What can hang from each mark:
Z_631: Z_441 Z_467 Z_728 Z_759
Z_910: Z_728
Z_467: Z_631 Z_759 Z_951
Z_728: Z_631
Z_92: Z_631
Z_951: Z_728
Z_759: Z_92
Z_441: Z_631 Z_759

Each row was made from one small tree. Brackets hold a mark, then the marks that hang from it, in the order of their numbers. Every link used is in the known rows. Write each row's tree.
Known rows:
{Z_441 {Z_759 {Z_92 Z_631}}}: [-0.049  1.933  0.174  0.655  1.841 -0.531  0.396 -1.935  0.835  0.819
  0.831 -0.877  1.149  2.610  1.074 -0.625  0.226 -1.214  1.693 -0.079
  0.012 -0.143]
{Z_759 {Z_92 {Z_631 Z_441 {Z_467 Z_951} Z_728}}}: [-2.561  2.929 -0.901 -1.482  4.077 -0.421  0.417 -2.110  1.607 -2.493
 -2.917  0.799 -0.066 -0.315  2.371  0.537 -1.194  1.812  0.058  0.354
 -0.266 -1.340]
{Z_631 Z_441 {Z_467 Z_951} Z_728 {Z_759 Z_92}}: [-2.140  2.510 -1.977 -1.425  5.285  0.577  0.020 -2.268  2.467 -2.364
 -1.862  0.189 -2.211 -0.025  2.667 -0.423 -2.318  1.905 -0.183  1.384
 -0.415 -0.455]
{Z_467 {Z_631 Z_441 Z_759} Z_951}: [ 1.126  2.345 -0.653 -3.981  2.160  0.819 -0.597 -1.023  1.270 -1.282
 -3.871 -0.355  0.271 -0.173  1.294  1.032  0.358  1.431  0.951 -2.181
  0.160 -0.074]
{Z_728 {Z_631 {Z_759 Z_92}}}: [-1.765  1.156 -0.193  0.718  0.950 -0.008 -0.916 -1.197  1.475  0.775
 -0.024 -1.118  0.560  3.632  3.072  1.229 -0.528  1.100  0.181  0.507
  1.037 -1.483]
{Z_92 {Z_631 Z_441 {Z_467 Z_951}}}: [-0.517  2.699 -1.479 -2.554  2.323  0.479 -0.426 -1.042  2.255 -2.260
 -2.982  2.816  0.584 -2.154  1.799  0.257  0.193  2.234  1.145 -1.629
 -0.622 -0.436]
{Z_467 Z_631}: [ 0.463  0.559  1.013 -1.634  0.343 -0.827  0.310 -0.435 -1.268  0.602
 -1.711 -1.134  1.693  1.186 -0.230  1.568  0.574 -0.555 -0.643 -0.734
  0.128 -0.496]
{Z_951 {Z_728 {Z_631 Z_467 Z_759}}}: [-1.157  0.285 -1.012  0.186  2.314 -0.504  0.258 -2.059  2.235 -0.328
 -0.930  0.840 -0.844  1.541  0.377 -1.787 -1.364  3.455  1.443  0.093
  0.872 -0.323]
{Z_728 {Z_631 Z_441 Z_759}}: [-0.472  1.728  0.517  0.218  1.336  1.997 -1.379 -1.707  3.436 -0.403
 -2.502  1.315  0.033  0.704  2.787  1.099  0.323  3.850  1.406 -0.540
  1.165 -0.302]
{Z_467 {Z_631 Z_441} {Z_759 Z_92} {Z_951 Z_728}}: [-0.739  2.363 -0.624 -7.054  1.912 -1.250  0.971 -1.244  0.600  0.749
 -4.197 -2.237  0.974  2.463 -2.379  1.275 -2.501  1.453  0.336 -0.602
 -0.238 -1.635]
{Z_910 {Z_728 {Z_631 {Z_467 Z_759}}}}: [-0.846  0.407 -1.007 -1.265  0.890 -1.355  0.815 -3.582  2.137  0.735
 -2.289 -0.303  1.976  1.072 -0.989  0.697 -2.613  2.532  0.323 -1.674
 -0.278 -0.231]
{Z_951 {Z_728 Z_631}}: [-1.015 -0.593  0.019 -0.427 -1.027 -0.936  0.720 -0.394  0.860  0.341
 -1.341 -0.244 -0.269  1.719 -1.238 -0.694 -0.859  2.957  1.009 -0.325
  0.983 -1.391]
{Z_92 {Z_631 Z_441 {Z_467 {Z_951 Z_728}} Z_759}}: [-0.152  2.312 -2.014 -1.797  4.102  0.186  0.529 -1.932  3.310 -2.437
 -3.118  2.303 -1.104 -1.654  0.832 -2.290 -0.226  3.269  3.030 -1.454
  0.728  0.281]
{Z_92 {Z_631 Z_467 Z_759}}: [-0.123  2.060 -0.889  1.573  3.764 -0.065 -0.482 -2.409  1.382 -1.434
 -0.541  1.805  0.917  0.079  2.446 -0.745  1.431  0.336  1.687 -0.937
  0.931  1.198]
{Z_92 {Z_631 Z_441 {Z_467 Z_951} Z_728 Z_759}}: [-1.016  2.921 -1.398 -0.786  5.097  0.768 -0.110 -3.043  2.773 -3.693
 -4.354  1.946 -0.479 -1.477  2.719 -0.924  0.364  2.807  1.939 -1.669
  0.590  0.499]
{Z_631 {Z_467 Z_759} Z_728}: [-1.576  1.035 -0.630 -1.613  3.616 -0.603  0.139 -3.068  0.659 -1.018
 -2.141  0.060  0.484  0.702 -0.946 -0.272 -1.608  1.165 -0.112 -0.136
 -0.182  0.756]
{Z_92 {Z_631 {Z_467 Z_759}}}: [-0.879  2.277 -0.650 -1.580  2.968 -0.593 -0.478 -2.829  0.874 -0.541
 -1.843  1.455  2.832  0.657 -0.047  0.588  0.190  0.327  1.256 -1.691
  0.294  0.684]
{Z_467 {Z_631 Z_759}}: [ 0.956  1.053  0.530 -0.557  1.943 -0.102  0.045 -1.486 -0.347  0.017
 -1.609 -1.160  1.281  1.724  0.840  0.599  1.100 -0.434  0.429 -1.042
  0.780  0.542]
{Z_441 {Z_631 {Z_467 Z_951} Z_728} Z_759}: [ 0.411  0.946 -2.431 -2.839  5.457 -0.148  1.402 -2.034  1.946 -1.693
 -0.314 -1.136 -0.189 -0.191 -1.283 -1.644 -0.861  1.846  1.974 -2.347
 -2.071  0.694]
{Z_631 Z_728}: [-0.761 -0.213  0.543  1.052  1.185 -0.208  0.640 -0.909 -0.245 -1.079
 -1.470 -0.669 -0.665  0.450 -0.272 -0.450 -0.359  0.810 -0.239  0.429
  0.372 -0.016]

Write each row's tree:
[-2.119  2.139 -2.561 -5.695  3.248 -0.731  0.330 -1.544  2.337 -0.090
 -2.065  0.152 -0.786  0.435 -1.757 -0.546 -4.042  2.401  0.237  0.559
 -0.970 -0.740] => {Z_631 Z_441 {Z_467 {Z_759 Z_92} {Z_951 Z_728}}}
[ 1.998  1.593  1.524 -2.554  1.652  1.453  0.020 -2.089  1.498  0.559
 -2.267 -0.173  0.431  0.184 -0.371  0.071  0.289  1.073  0.959 -0.779
 -1.136  0.423] => {Z_467 {Z_631 {Z_441 Z_759}}}
[-0.348  0.878 -3.355 -5.984  4.215 -1.362  1.505 -0.978  1.720 -0.325
 -1.181 -0.754  1.401  0.415 -3.471 -0.875 -1.944  2.617  2.430 -2.462
 -0.829  0.341] => {Z_441 {Z_631 {Z_467 Z_759 {Z_951 Z_728}}}}
[ 0.678  1.973 -1.906 -3.285  3.090  0.072  0.789 -1.999  3.390 -1.622
 -2.473  1.859 -1.021 -1.628 -1.181 -3.256 -0.738  2.932  3.434 -1.731
 -1.005  0.090] => {Z_92 {Z_631 {Z_441 Z_759} {Z_467 {Z_951 Z_728}}}}
[ 0.037  2.005 -0.887 -3.907  2.567 -0.302  1.181 -0.812  1.191 -0.122
 -2.780 -1.775 -0.773  1.955  0.024 -0.028 -1.304  1.489  0.675  0.106
  0.365 -1.089] => {Z_467 {Z_631 Z_441 {Z_759 Z_92}} {Z_951 Z_728}}
[-1.407  0.959 -3.394 -2.078  3.593 -1.475  0.908 -0.745  1.297 -0.788
  0.716 -0.815 -2.085  1.221 -0.015 -2.403 -2.780  0.629  0.617  0.813
 -0.341 -0.741] => {Z_631 {Z_467 {Z_951 Z_728}} {Z_759 Z_92}}
[-1.413  1.251 -1.279  0.937  7.002  0.023  1.500 -2.520  1.422 -0.218
  1.191 -1.264  0.167  2.031  2.054  0.050 -0.750  1.145  0.657  1.424
  0.129  0.773] => {Z_441 {Z_631 Z_467 Z_728 {Z_759 Z_92}}}
[-0.983  3.160 -0.500 -6.744  1.734 -0.668 -0.471 -1.483  0.656  0.549
 -3.974 -1.790  2.214  2.155 -0.451  3.288 -1.569  0.518 -0.510 -1.162
 -0.645 -1.423] => {Z_467 {Z_631 Z_441} {Z_759 Z_92} Z_951}
[-2.970  1.920 -0.392 -3.429  2.482 -0.099 -0.087 -3.006  2.977  1.167
 -2.259  0.648  0.507  2.647 -0.444  0.843 -3.426  4.461  0.302  1.520
  0.055 -1.480] => {Z_951 {Z_728 {Z_631 Z_441 {Z_467 {Z_759 Z_92}}}}}
[-0.437 -0.197 -0.458  0.528  0.674 -0.280  0.165 -1.317  1.765  0.086
 -1.343 -0.393 -0.819  2.176  0.131 -1.618 -0.477  3.274  2.276 -0.584
  1.893 -0.426] => {Z_951 {Z_728 {Z_631 Z_759}}}
[-2.333  3.010 -1.990 -2.519  2.942  0.754 -1.386 -1.784  3.601 -1.062
 -1.700  0.756 -0.329  1.281  3.819  1.122 -2.236  3.391  0.120  0.357
 -0.216 -1.823] => {Z_728 {Z_631 Z_441 {Z_467 Z_951} {Z_759 Z_92}}}
[-1.927  3.128  1.357 -0.994  3.559  0.326  0.345 -3.411  1.367 -0.060
 -3.995 -0.382  1.730  2.294  1.027  1.881 -0.545  1.478  0.899  0.535
  1.234 -0.256] => {Z_467 {Z_759 {Z_92 {Z_631 Z_441 Z_728}}}}
[-1.475  1.233  0.252 -0.083  1.855  0.807  0.210 -1.403  3.133  0.848
 -1.484 -0.123 -1.367  2.637  1.764 -0.267 -1.663  4.054  1.367  1.697
  1.500 -1.183] => {Z_951 {Z_728 {Z_631 Z_441 {Z_759 Z_92}}}}
[ 0.406  0.916  1.018  0.298  3.183 -0.268  0.692 -2.355 -0.668 -1.066
 -2.944 -1.813  0.217  1.875  0.611  0.158  0.682  0.272  0.250 -0.532
  1.080  0.353] => {Z_467 {Z_631 Z_728 Z_759}}
[-1.767  2.103 -0.555 -5.374  2.184 -2.282  0.583 -2.245 -1.107 -0.235
 -4.093 -3.783  2.203  3.845 -1.397  1.972 -1.964 -0.799 -1.158 -1.269
 -0.204 -1.654] => {Z_467 {Z_631 Z_728} {Z_759 Z_92} Z_951}
[-2.313  3.560 -0.468 -3.580  3.034 -0.387  0.008 -2.536  1.653 -1.409
 -4.905 -0.895  1.445  1.812  0.638  1.581 -1.255  1.626  1.354 -1.430
  0.519 -0.950] => {Z_467 {Z_759 {Z_92 {Z_631 Z_441 Z_728}}} Z_951}
[ 0.706  2.428  0.560  1.143  2.804  1.892 -0.718 -1.943  2.639 -1.007
 -2.649  1.951  0.380 -0.470  2.934  0.096  1.946  1.842  2.581 -0.966
  1.559  1.129] => {Z_92 {Z_631 Z_441 Z_759}}
[-0.886  0.271 -0.810 -0.052  4.875 -0.059  1.574 -1.526  0.568 -0.919
 -0.017 -0.154  0.534 -0.157  0.040  0.156 -0.202  2.182  0.294 -0.033
 -0.386  0.864] => {Z_441 {Z_631 Z_467 Z_728}}
[ 0.636  0.890 -0.230 -5.027  0.629 -0.437  1.039  0.005  0.653 -0.579
 -4.225 -0.655 -0.460 -0.355 -2.162 -0.092 -1.053  2.573  0.814 -1.395
 -0.248 -1.161] => {Z_467 {Z_631 Z_441} {Z_951 Z_728}}
[-0.601  1.595  0.641  1.368  2.963 -0.589  1.198 -2.788  0.488 -0.229
 -0.453 -1.705  0.302  2.998  0.556 -1.111 -0.053 -0.766  1.377  0.305
  0.285 -0.133] => {Z_441 {Z_759 {Z_92 {Z_631 Z_728}}}}
[-0.773  1.437 -2.628 -2.916  5.707 -0.897  1.823 -1.628  1.638 -0.703
  0.870 -2.231 -0.061  1.449 -0.481 -0.993 -2.090  0.711  0.759 -0.461
 -2.067 -0.311] => {Z_441 {Z_631 {Z_467 Z_951} Z_728} {Z_759 Z_92}}
